Each row was made from one walk, in order. Every step used is in the known rows, and no mark comes twice. Write each row's walk.
(in the rows, 128 means zero)
Known rows
bipu-zopoz-redi-fedin-sosop: [ 79 158  45 210  96 112  53 112 138 132 124 168 110 169 146  96 201  88
 170 108  77  68 133 107 121]
fedin-bipu-zopoz: [137 141 146 108 114 108  68  96  81 112 124 104 156 125 126  93 192 123
 143  97 113 115 171 124 139]
sosop-bipu-zopoz-redi: [118 142 143 165  84  65  72 111  78  86 130 146 135 146 130 112 194 137
 174 112 108  87 160 144 171]
sosop-bipu: [158 123 182 123 121  95 104 110 113 124 139 132 130 117 122 120 134 129
 161 108 147  93 142 140 168]
fedin-redi: [121 139 131 156 139 108 128 157 144 108 143 169 138 109 127 117 133 158
 153 137 119 105 100 125 132]
fedin-zopoz: [113 139  92 118 103 130 120 117  94 115 137  89 154 131 131 125 159 109
 110 129 118 145 168 114 120]
fedin-sosop-zopoz-bipu: [177 131 113 121 105 105  59  40 122 166 123 115 120 111 112 112 165  80
 150  70 121 112 166 108 118]
bipu-zopoz: [111 133 112 123 101 115  90 123  91 112 125  96 139 154 135 110 169 138
 114 130 117 135 163 124 115]
zopoz-bipu: [135 118 156 134 127  88 112  69 109 138 130 126 128 115 145 139 140 135
 139  99 142 104 137 112 163]
sosop-zopoz: [158 139 107 104  94 126  96 112 103 109 118  95 126 129 129 110 147 115
 134 121 130 143 162 137 101]
zopoz-redi: [109 143 108 173 119 113 133 138 128 106 124 177 121 130 127 135 150 126
 153 127 100 112 116 138 143]
bipu-fedin-sosop: [110 124  99 147 127 126  98 114 193 171 124 161 106 130 136 129 153  87
 158 118 132 102  98 142 106]
redi-zopoz-bipu-buli: [119  87 152 117  83 102  74  67  84 117 107 116 109 109 142 148 192 121
  96  67 154 132 125 116 171]
sosop-bipu-fedin-zopoz-redi: [ 91 138 121 170  74  60  90 103 110  87 135 151 135 130 166 141 205 111
 197 125 134  80 145 166 174]
redi-fedin-bipu-zopoz: [113 149 128 142 106 100  47  91  94 104 127 105 142 142 168  82 199 121
 170  95 124  71 158 108 150]
fedin-redi-zopoz: [144 138 125 154  91 120  85 161 124 104 140 152 148 118 141 110 157 163
 110 118 140 105  91 137 152]
bipu-buli: [ 90  96 130 113 131 127 130 126 126 113 104 134  96 116 113 147 155 105
 128 112 116 155 124 113 113]
sosop-bipu-buli: [120  96 182 107 128  93 107 108 111 108 116 133  98 103 107 139 160 103
 160  92 135 122 138 127 153]
zopoz-bipu-buli: [100  88 158 119 131  90 115  67 107 122 108 132  98 104 130 156 165 113
 137  84 131 133 130  99 148]
redi-zopoz-bipu-fedin-sosop: [137 111 120 151  79 104  36  57 154 176 119 139 120 124 166 129 193 105
 125  72 168  76 100 140 164]
redi-zopoz: [148 125 121 128  80 144  88 132 103 121 124 111 140 132 143 118 151 138
  85 110 147 128 121 144 151]
sosop-zopoz-redi-bipu-buli: [114 110 143 139  77  99  74 106  98  57  80 148  91 120 131 109 204  97
 166  61 109 133 147 139 148]
redi-bipu: [141 112 180 133 117 116  96 114 126 118 119 124 132 127 146  98 141 130
 135  78 148 103 131 132 170]

Which walk is each row?
[ 99 115 142 134  78  97  79  98 122 103 119  94 147 139 193 105 192 116
 144  96 164 105 146 148 157]  redi-bipu-fedin-zopoz
[146 135 135 167 124 107  67  94 162 164 146 157 111 129 134  98 148  79
 190  81 133  39 122 111 158]  redi-fedin-sosop-bipu
[134  98 156 113 139 113  88  95 147 153 124 158  91 100  74 128 171  61
 165  68 109 111 132 111 136]  fedin-sosop-bipu-buli
[138 126 184 159 127  95  98 142 141  96 134 164 143 108 145  88 144 155
 161  91 138  78  99 130 171]  fedin-redi-bipu
[131 142 142 146 135 115  85  96 130 122 130 140 135 119 158 102 164 106
 184  91 133  63 126 114 159]  redi-fedin-bipu
[ 87 148  87 207 110 105 114 130 139  98 125 182 107 147 169 127 156 121
 178 126 109  70 105 123 154]  zopoz-redi-fedin
[131 147 119 173  95  89  51 100 114 129 136 167 126 139  98  99 202  92
 182  89  85  76 154 131 154]  fedin-sosop-bipu-zopoz-redi
[126  97 137  98  99  85  83  52  83 104  97  99  97 105 128 142 187 103
 143  78 132 148 166 109 120]  sosop-zopoz-bipu-buli
[171 130 156 131 135 114  86  98 149 170 145 150 122 112  87 109 142  84
 169  84 125  83 136 127 149]  fedin-sosop-bipu
[134 114 133 124  79  64  69  51 116 120 111 104 116 123 186 133 178 130
 168 106 171 101 147 148 133]  sosop-zopoz-bipu-fedin
[102 117 157 173 128  44 100  96 156 118 137 177 127 102 184 137 165 166
 188 119 161  63  84 138 162]  zopoz-bipu-fedin-redi
[137 168 101 169  91  99  58  88 107  79 114 155 124 121 159  99 202  96
 216  86 106  64 151 132 148]  sosop-zopoz-redi-fedin-bipu
[ 91 146  92 168  91  97  96 130  93  91 118 142 132 153 134 120 187 137
 139 132  88 120 148 133 130]  bipu-zopoz-redi
[118 129 168 155 103  81  59 137 103  82 131 130 155 134 156  67 181 169
 146  93 128  83 133 127 162]  fedin-redi-bipu-zopoz
[ 62 143  69 174  82  94 113 124 124  91 122 151 132 139 174 147 202 114
 162 143 118 115 131 157 130]  bipu-fedin-zopoz-redi
[ 86  98 122 109 105  91 108  54  74 110 115  95 124 107 131 155 200  92
 124  85 121 149 170  87 139]  fedin-zopoz-bipu-buli
[153 134 139 127 105  99  48  92 112 154 142 115 134 138  97  86 180  95
 154  88 114  92 168 120 136]  fedin-sosop-bipu-zopoz
[153 119 133 128  81 112  33  84 167 138 103 123 110 130 157  81 182  81
 171  66 153  91 135 156 124]  redi-bipu-fedin-sosop-zopoz
